Each row was made from one small tree. Brackets hold a mark, then the marks that hang from it, in alphabetical order. Every link used is in the known rows. Write each row's tree.
Known rows:
{parodo {bezep getes} {sebu lipe}}: [ 23  -8  12 101 -63  -3  29  66  29 -44 -39  -9  15 -12 -45  18   4 -18
  22 -48   7  -1  19  41  36  27  11  -7 -21  11   7 -54 -11  28  56 -28]
{parodo {bezep getes} sebu}: [ 28  -1  18  93 -57 -10  31  63  32 -34 -35  -7  13 -13 -42   4   7 -13
  15 -49  11  -3  10  40  37  20   5  -1 -43   6  21 -57   2  26  44 -23]
{zotupi {lipe {sebu {sozu noso tubib}}} rulaf}: [ 14  -7   6  37 -11 -12  38  26  52  12 -39  24  18  25 -16   9 -13  13
   3  -6 -31  10  36 -25  29  19 -41   3 -19 -13  43 -30 -83   0  23 -19]
{lipe {sebu {sozu modibip tubib}} {zotupi rulaf}}: [  9 -13   1  31 -14 -13  30  26  55  -9 -35  20   7  28 -19  13  -7  12
   9 -14 -29  14  27 -33  29  30 -41   1 -15 -17  52 -38 -86   4  14 -29]
{rulaf {zotupi {lipe {sebu {sozu tubib}}}}}: [ 12  -1  10  42 -30 -22  27  33  57  -2 -60  23  10  12 -21  22 -34   7
   6 -23 -13  14  26 -16  39  22 -31  -5  -6 -17  49 -34 -85  -8  21 -38]
{rutem {sozu noso tubib {vofi nadofop}}}: [ 10 -30  -3  43  20   4  30  -4  59  72  48  -8  -4  38 -26 -28  16  11
 -12 -27 -84   4   1  -2  10  23 -15 -29 -83  -3  43 -32 -29   6  13 -26]
{zole tubib}: [ 20   1  19  30 -27 -41  27  28  56  11 -30  -6 -13  -1 -32 -21   2  -9
   1 -37 -21   4  -1  20  18  22  -3 -18 -50   3  42 -20   2  15  31 -43]
{lipe {sebu {sozu tubib vofi}} {zotupi rulaf}}: [   8  -17    6   34  -19   -5   29   30   59    5  -36   14    7   20
  -22   15  -29    4    1  -23  -22   17   26  -18   36   35  -39  -15
  -17  -11   50  -40 -100  -10   18  -46]
{sozu noso rutem tubib vofi}: [ 16 -18  -7  32  17   2  36  -6  54  61  31   3   6  27  -9 -27  44  17
 -25 -20 -77  13  -7 -14   3  20 -11 -29 -80  -3  49 -30 -23   0  24 -28]
{vofi nadofop {sozu modibip noso rutem tubib}}: [  14  -13  -23   34   41    3   23  -20   55   72   61  -13  -11   49
  -12  -31   46   26   -6  -20 -107    6   -9  -24  -11    7  -18   -4
  -89   -5   43  -24  -19   31    4  -17]
{getes {bezep {parodo {sebu {lipe zotupi}}}}}: [ 25  -3   8  93 -66 -10  27  69  36 -61 -48   2  19  -5 -33  36 -13 -19
  23 -46  18   1  28  31  39  36   1  -3   6   5  15 -61 -39  30  45 -25]
{noso {sozu modibip rutem}}: [  5 -14  -4  29  -4 -15  37  -4  50  31  24   8   8  28 -15 -25  38  23
 -11 -16 -69   1   1 -10   2  23  -2 -18 -68  -9  53 -40 -14  24  18 -14]
{rulaf {zotupi {lipe {sebu {sozu vofi}}}}}: [ -2 -10   9  43 -47 -20  20  39  56  -2 -53  18  17   5 -21  28 -45   6
  -4 -35 -14   8  34  -3  39  18 -31 -16 -12 -14  43 -46 -96 -22  20 -57]
{rutem {sozu modibip vofi}}: [ -2 -25   5  32 -13 -12  26   5  54  36  23  -4  11  20 -20 -19  25  18
 -18 -31 -68  -5   2  -3  14  19  -8 -34 -72  -6  47 -42 -31  10  17 -39]
{bezep getes parodo}: [ 24   3  13  74 -43 -31  25  53  46 -29 -23   0  10  -5 -29   5   1  -2
   3 -42  13   1   5  35  46  20  10 -18 -43   6  28 -50 -10  17  33 -29]
{getes {bezep {parodo sebu}}}: [ 28   6  19  91 -57  -7  35  63  32 -36 -32  -5  14 -13 -32   5   5 -10
  11 -44  11  -3   9  39  34  26   6  -2 -39   3  29 -59  -2  23  38 -19]
{zotupi {lipe sebu} rulaf}: [ 10   9   7  34 -64 -63  19  49  48 -24 -72  26  11   5 -27  22 -47  -6
   2 -36  -3   6  34   2  37   4 -37  -1  -7  -5  43 -40 -69   2  31 -45]
{lipe sebu}: [  9   8  17  45 -55 -39  22  40  43  -7 -41   3  -2  -2 -37  -5 -20   6
  12 -37 -24   7   8  17  26  17 -11 -21 -37 -11  35 -37 -29   1  32 -50]
{zotupi lipe}: [ 11   4   7  36 -52 -53  21  37  51  -9 -48   5   4  -2 -28   4 -23  -8
  -3 -37 -15   0  13  18  27  14  -8 -17 -29  -8  37 -44 -34   7  27 -40]
{noso sozu}: [  8  -4  13  37 -33 -28  31  21  53  11 -12  -3   0   9 -29 -20  -4   4
   3 -23 -35  -1   3  17  21  30   7 -26 -52  -9  43 -41 -19  19  25 -24]
{noso {sozu modibip rutem tubib vofi}}: [ 10 -29 -16  26  26   9  43 -20  56  69  50   7   7  34  -7 -33  53  26
 -34 -16 -85   9  -6 -23   2  30  -9 -27 -85  -4  63 -29 -30   8  16 -15]
{bezep getes {parodo sebu}}: [ 33  -2  10  90 -54 -14  29  58  31 -41 -35  -6  10 -13 -34   6   3  -9
  10 -43  15  -2   9  43  39  22  10   4 -39   9  26 -56  -6  27  44 -25]
{sozu modibip noso rutem tubib {vofi nadofop}}: [  14  -33  -27   37   33    9   26  -14   52   76   66   -1   -5   40
  -12  -30   52   18  -27  -28 -100   13   -6  -18   -9   16  -22  -20
  -94   -1   46  -30  -17   -5   10  -22]
{bezep {parodo {sebu {sozu rutem}}}}: [ 23 -10  12  75 -33  19  42  31  33 -14 -14 -13  11   3 -26  -3  18   6
   9 -20 -24  -2  12  25  15  36   5   2 -46  -3  33 -59 -14  20  31 -23]
{rutem {sozu modibip noso tubib vofi}}: [  6 -31  -5  29  31   8  38 -15  57  69  50   2  15  38  -8 -32  56  31
 -26 -15 -94   3  -4 -28   4  19 -14 -29 -85  -5  51 -29 -34  13  17 -17]
{vofi {sozu modibip noso tubib}}: [ 11  -5  -8  28  23  -4  27  -6  55  49  26 -12   0  29  -9 -29  46  26
  -3 -14 -81   4  -9 -25   4  11  -8 -11 -74  -8  42 -21 -31  35  16 -20]
{parodo {sebu {sozu noso tubib}}}: [ 24 -18  10  58  -6  27  44  18  37  19  -9 -16   2   9 -24 -24  30   7
  11  -7 -51   4   7   4   9  39   0   0 -53 -10  37 -38 -23  15  31 -13]
{rutem {sozu modibip noso tubib {vofi nadofop}}}: [   8  -38  -14   38   34    9   30  -14   57   79   67   -5    1   44
  -18  -31   40   21  -19  -26 -101    2   -1  -18    1   19  -19  -25
  -91   -4   46  -31  -27    6    7  -19]
{bezep parodo}: [ 19   4  12  57 -45 -33  25  42  46 -17 -26  -6   4  -1 -29  -2  -4  -5
   2 -37  -6   2   1  29  32  23   6 -22 -44  -2  34 -47 -12  12  29 -36]
{rulaf zotupi}: [  8   3   9  35 -51 -48  13  40  56 -14 -49   3   1   2 -25   7 -24 -11
   3 -37 -15   9   5  10  30  16  -4 -16 -28  -7  45 -47 -29   6  24 -47]
{bezep getes {parodo {sebu sozu}}}: [ 27 -11  18  95 -45  14  36  55  32 -40 -28 -15  13 -11 -34   5   6  -2
  16 -30  13  -5  16  42  39  37  13   4 -37   2  23 -59 -17  21  37 -21]
{zotupi {lipe {sebu sozu}} rulaf}: [  5   0  16  41 -55 -33  26  47  49 -23 -66  18  13   8 -26  21 -44   0
  10 -23  -4   2  40  -1  38  19 -35  -2  -6 -12  39 -45 -80  -3  23 -41]
{zotupi lipe rulaf}: [ 10   5   4  28 -57 -63  18  44  54 -21 -61  14   7   5 -22  14 -36 -17
  -7 -34  -4   2  25   7  34   9 -23  -5 -16  -3  45 -45 -50   9  24 -39]

Which tree is each row?
[  6 -28   1  42  18  30  39   1  49  53  28   4  12  24 -13 -22  41  38
  -8 -12 -76  12   9 -25   9  28 -25 -24 -70 -14  42 -26 -58 -15  19 -28] : {lipe {sebu {sozu modibip noso tubib vofi}}}
[ 15 -17 -10  27  19  -4  43 -14  54  49  33   9   4  34 -11 -32  51  25
 -18 -10 -77   8  -5 -24   3  29  -5 -17 -75 -10  60 -30 -16  24  19  -4] : {noso {sozu modibip rutem tubib}}
[  7  11   4  38 -63 -61  14  48  52 -20 -75  29  11   4 -26  29 -52  -3
   4 -42  -3  10  28   0  39   2 -30  -4  -2 -11  45 -39 -70  -3  30 -49] : {rulaf {zotupi {lipe sebu}}}
[ 13 -28 -23  37  13  -2  22  -6  52  62  47  -6 -13  31 -20 -25  33   7
 -27 -38 -82  13  -9  -7  -2  21 -19 -25 -88   0  50 -34 -16 -10   7 -35] : {sozu modibip rutem tubib {vofi nadofop}}
[  3 -12   2  32 -21 -18  31  28  47   1 -28  27  25  24 -11  11  -1  22
   2 -12 -39   1  42 -27  21   8 -43   6 -23 -14  40 -39 -81   2  16 -21] : {zotupi {lipe {sebu {sozu modibip noso}}} rulaf}
[ 23  -9  27  98 -49  20  37  60  35 -34 -28 -13  15 -12 -42   3   8  -6
  24 -35   7  -6  16  38  37  35   8  -2 -42  -1  17 -62 -10  22  36 -19] : {parodo {bezep getes} {sebu sozu}}
[  0 -16   8  38 -52 -23  20  44  55 -40 -54   1   7  12 -27  31 -33 -17
  21 -20 -11   4  35   2  34  41 -13 -12  12  -8  28 -54 -78  11  25 -45] : {sebu {lipe {zotupi rulaf}} sozu}
[ 24 -10   7  94 -66 -13  25  69  35 -58 -51   1  17  -6 -43  35 -11 -20
  27 -50  17   0  28  32  42  28   2  -2   3   7   9 -60 -36  34  50 -29] : {parodo {bezep getes} {sebu {lipe zotupi}}}
[ 13 -19  19  81 -43  30  38  44  36  -3 -14 -22  13  -9 -37  -6   6  -6
   6 -39 -19  -2  12  30  23  39   2 -17 -53  -2  25 -60 -26   1  32 -37] : {parodo bezep {sebu {sozu vofi}}}
[ 16 -10   3  40   7   4  44   6  49  36  -5  23  16  30 -12  -4  18  32
   0  -3 -60  10  23 -26  12  20 -31  -6 -41 -18  42 -28 -62   2  24 -16] : {zotupi {lipe {sebu {sozu noso rutem tubib}}}}
[ 12 -34 -25  36  29  10  33 -20  58  77  67  -1  -8  41 -16 -33  37  18
 -28 -28 -93  10  -5 -13  -2  29 -15 -25 -92  -1  58 -32 -24   2   6 -17] : {noso {sozu modibip rutem tubib {vofi nadofop}}}
[  8 -26  -5  40 -11   2  28  17  54  -5 -13  -2   0  21 -22   8  16   4
   9 -15 -45   8  15 -16  18  47  -8 -21 -15 -13  31 -38 -63  11  21 -32] : {sebu {lipe zotupi} {sozu modibip tubib}}
[  1 -32 -20  37   4  -1  27  -8  53  59  58  -2  -3  34 -20 -25  24  16
 -23 -35 -85   3   4   1  -2  23 -11 -25 -86  -3  50 -43 -20   2   5 -27] : {noso {sozu modibip rutem {vofi nadofop}}}
[ 23  -4  28  96 -49  22  39  61  34 -36 -25 -13  17 -11 -31   5   7  -3
  20 -30   9  -6  16  37  34  42   8  -2 -39  -4  25 -63 -14  18  31 -17] : {getes {bezep {parodo {sebu sozu}}}}
[ 13 -31 -22  40  19   1  22   0  52  63  48  -9  -8  28 -20 -29  34  10
 -21 -33 -81  11  -4  -9   1  20 -19 -23 -86  -1  41 -29 -21  -9   9 -27] : {sozu modibip noso tubib {vofi nadofop}}
[ 36 -13  15  93 -21  27  43  45  36 -22 -20 -13   9  -2 -30  -1  20   0
  10 -23   5   2   8  28  37  42   7   4 -43   2  32 -50 -20  21  37 -12] : {bezep getes {parodo {sebu {sozu tubib}}}}
[ 22  -8  18  80 -46  12  37  45  33 -27 -31 -20   7  -7 -32  -1   2  -4
  16 -25  -4  -4  12  35  26  39  10  -1 -38  -4  29 -58 -19  15  33 -27] : {bezep {parodo {sebu sozu}}}
[ 14 -25 -18  27  30   8  35 -15  52  69  48   5   9  33  -2 -31  66  29
 -33 -18 -94  13  -7 -30  -5  16 -16 -24 -88  -3  51 -29 -23   1  18 -20] : {sozu modibip noso rutem tubib vofi}
[ 22  -9  -6  66 -68 -32  23  61  36 -62 -69   3  14   5 -30  42 -31 -27
  16 -37  14   5  36  20  38  27 -11  11  20  10  27 -58 -62  29  45 -34] : {bezep {parodo {sebu {lipe {zotupi rulaf}}}}}
[ 11  -6 -15  24  37   2  32 -22  55  63  44  -4   4  42  -3 -30  63  35
 -10  -8 -99   7 -12 -36  -7   9 -12  -7 -83  -7  48 -22 -25  38  15 -15] : {vofi {sozu modibip noso rutem tubib}}
[ 23  -2  11  99 -64  -1  31  68  28 -47 -36  -9  16 -11 -35  20   3 -16
  18 -46   8  -1  20  41  33  34  10  -7 -18   9  15 -57 -14  24  50 -24] : {getes {bezep {parodo {sebu lipe}}}}
[  2 -28   2  46  -4  -7  24   7  55  54  41 -10   1  29 -30 -21   2   9
  -6 -35 -78  -4   8  11  11  18 -11 -30 -77  -4  34 -43 -26   5  12 -36] : {rutem {sozu noso {vofi nadofop}}}
[ 23 -17  14  87 -32  34  43  42  33 -13 -27 -21   7  -2 -40   4  16 -11
  24 -26 -21   4  14  19  21  51   6 -11 -27  -2  19 -47 -27  18  45 -23] : {parodo bezep {sebu lipe {sozu tubib}}}
[ 15 -29  11  91 -28  37  36  44  34  -9   6 -14  23  -5 -30  -2  35   6
   0 -41 -16  -4  15  22  29  31  -1  -8 -61   3  24 -61 -24   8  29 -24] : {parodo {bezep getes} {sebu {sozu modibip vofi}}}
[  7 -34  -7  40  -3  19  32   7  58  23   3  -2   4  25 -17  10  11   5
  -5 -19 -55  13  15 -12  16  50 -10 -32 -26  -7  35 -42 -73  -2  25 -44] : {sebu {lipe zotupi} {sozu rutem tubib vofi}}
[  3   0  -4  27  -7 -18  19  -2  53  29  17 -11  -1  25 -14 -18  31  22
  -4 -26 -73  -1  -7 -10   1   8  -4 -12 -69  -7  43 -37 -22  34  15 -36] : {vofi {sozu modibip rutem}}
[ 16  -6 -13  39  26  -2  23 -10  57  66  42 -15 -16  40 -20 -26  23  15
   2 -24 -90   6  -8 -10  -2  12 -13  -7 -79  -5  39 -27 -20  31  10 -23] : {vofi nadofop {sozu noso rutem tubib}}
[ 19 -17   6  81 -56   7  31  52  35 -53 -47 -11  11   0 -34  29 -15 -12
  27 -26   0  -2  30  29  32  49   6  -2   8  -2  16 -60 -59  22  40 -33] : {bezep {parodo {sebu {lipe zotupi} sozu}}}
[  0 -12   2  38 -34 -12  25  24  57  13 -34  26  20  16 -13  26 -28  16
 -11 -30 -33  12  33 -14  28  15 -35 -14 -20 -13  48 -46 -90 -19  18 -52] : {rulaf {zotupi {lipe {sebu {sozu rutem vofi}}}}}
[  4 -11 -17  36  15  -8  15  -9  51  54  52 -14  -8  42 -15 -24  33  24
   2 -27 -98  -1  -1 -12 -10   2 -14  -4 -83  -5  33 -35 -16  31   4 -26] : {vofi nadofop {sozu modibip noso rutem}}
[ -5 -27   2  36 -44 -10  18  38  58 -20 -38  -2  10  14 -23  30 -32 -14
   5 -28 -19   6  36   3  32  42 -17 -24   1  -2  29 -56 -92  -2  22 -57] : {sebu {lipe {zotupi rulaf}} {sozu vofi}}
[ -6 -39 -10  41   8  33  32  -4  46  41  44  -5  17  29  -7 -11  55  28
 -12 -11 -91   4  15 -16  -6  33  -5 -31 -59  -5  25 -42 -45  -3  21 -31] : {sebu lipe {sozu modibip noso rutem vofi}}
[  4 -25 -11  43  -9  -7  28   1  55  53  39  -6  -7  27 -27 -22   0   5
 -15 -37 -69   3   4  16   7  29  -6 -29 -78  -2  46 -45 -21   1  11 -34] : {noso {sozu rutem {vofi nadofop}}}
[  9 -12  -7  30  -1 -17  29   1  46  31  24   9  11  27 -10 -23  52  25
 -10 -17 -77   4   0 -15  -4   9  -8 -14 -71  -9  40 -36  -7  16  19 -18] : {sozu modibip noso rutem}
[ 33  -6  23  94 -24  32  46  50  37 -19 -17 -13  12  -4 -28  -2  21  -4
  13 -24   0   1   8  23  33  47   5  -1 -44  -4  33 -53 -15  18  33  -7] : {getes {bezep {parodo {sebu {sozu tubib}}}}}
[ -2 -23   6  47 -32   1  24  25  45  -9  -9 -15   4   7 -26  -1  17   5
  11 -20 -47  -2  15   6  13  40   4 -27 -33  -9  22 -44 -35   5  24 -40] : {sebu lipe {sozu modibip}}
[ 14   0  -3  30  25  -2  32 -11  57  57  25  -9  -1  35 -10 -26  39  23
  -3 -12 -84   6  -9 -20   2  12  -6 -11 -72  -6  44 -23 -26  38  22 -20] : {vofi {sozu noso rutem tubib}}
[ 20 -14  18 102 -35  38  42  56  29 -30 -11 -12  26   0 -26  12  24   2
  27 -20 -13  -4  29  26  25  43   9  -4 -24   1   7 -58 -27  23  42  -9] : {getes {bezep {parodo {sebu lipe {sozu noso}}}}}
[  3  -9 -11  40   0 -15  11   5  52  40  35 -21 -10  29 -22 -22  16  14
   8 -30 -80  -3   2  -1   2   6 -10  -7 -75  -7  30 -35 -22  28   5 -32] : {vofi nadofop {sozu modibip noso}}
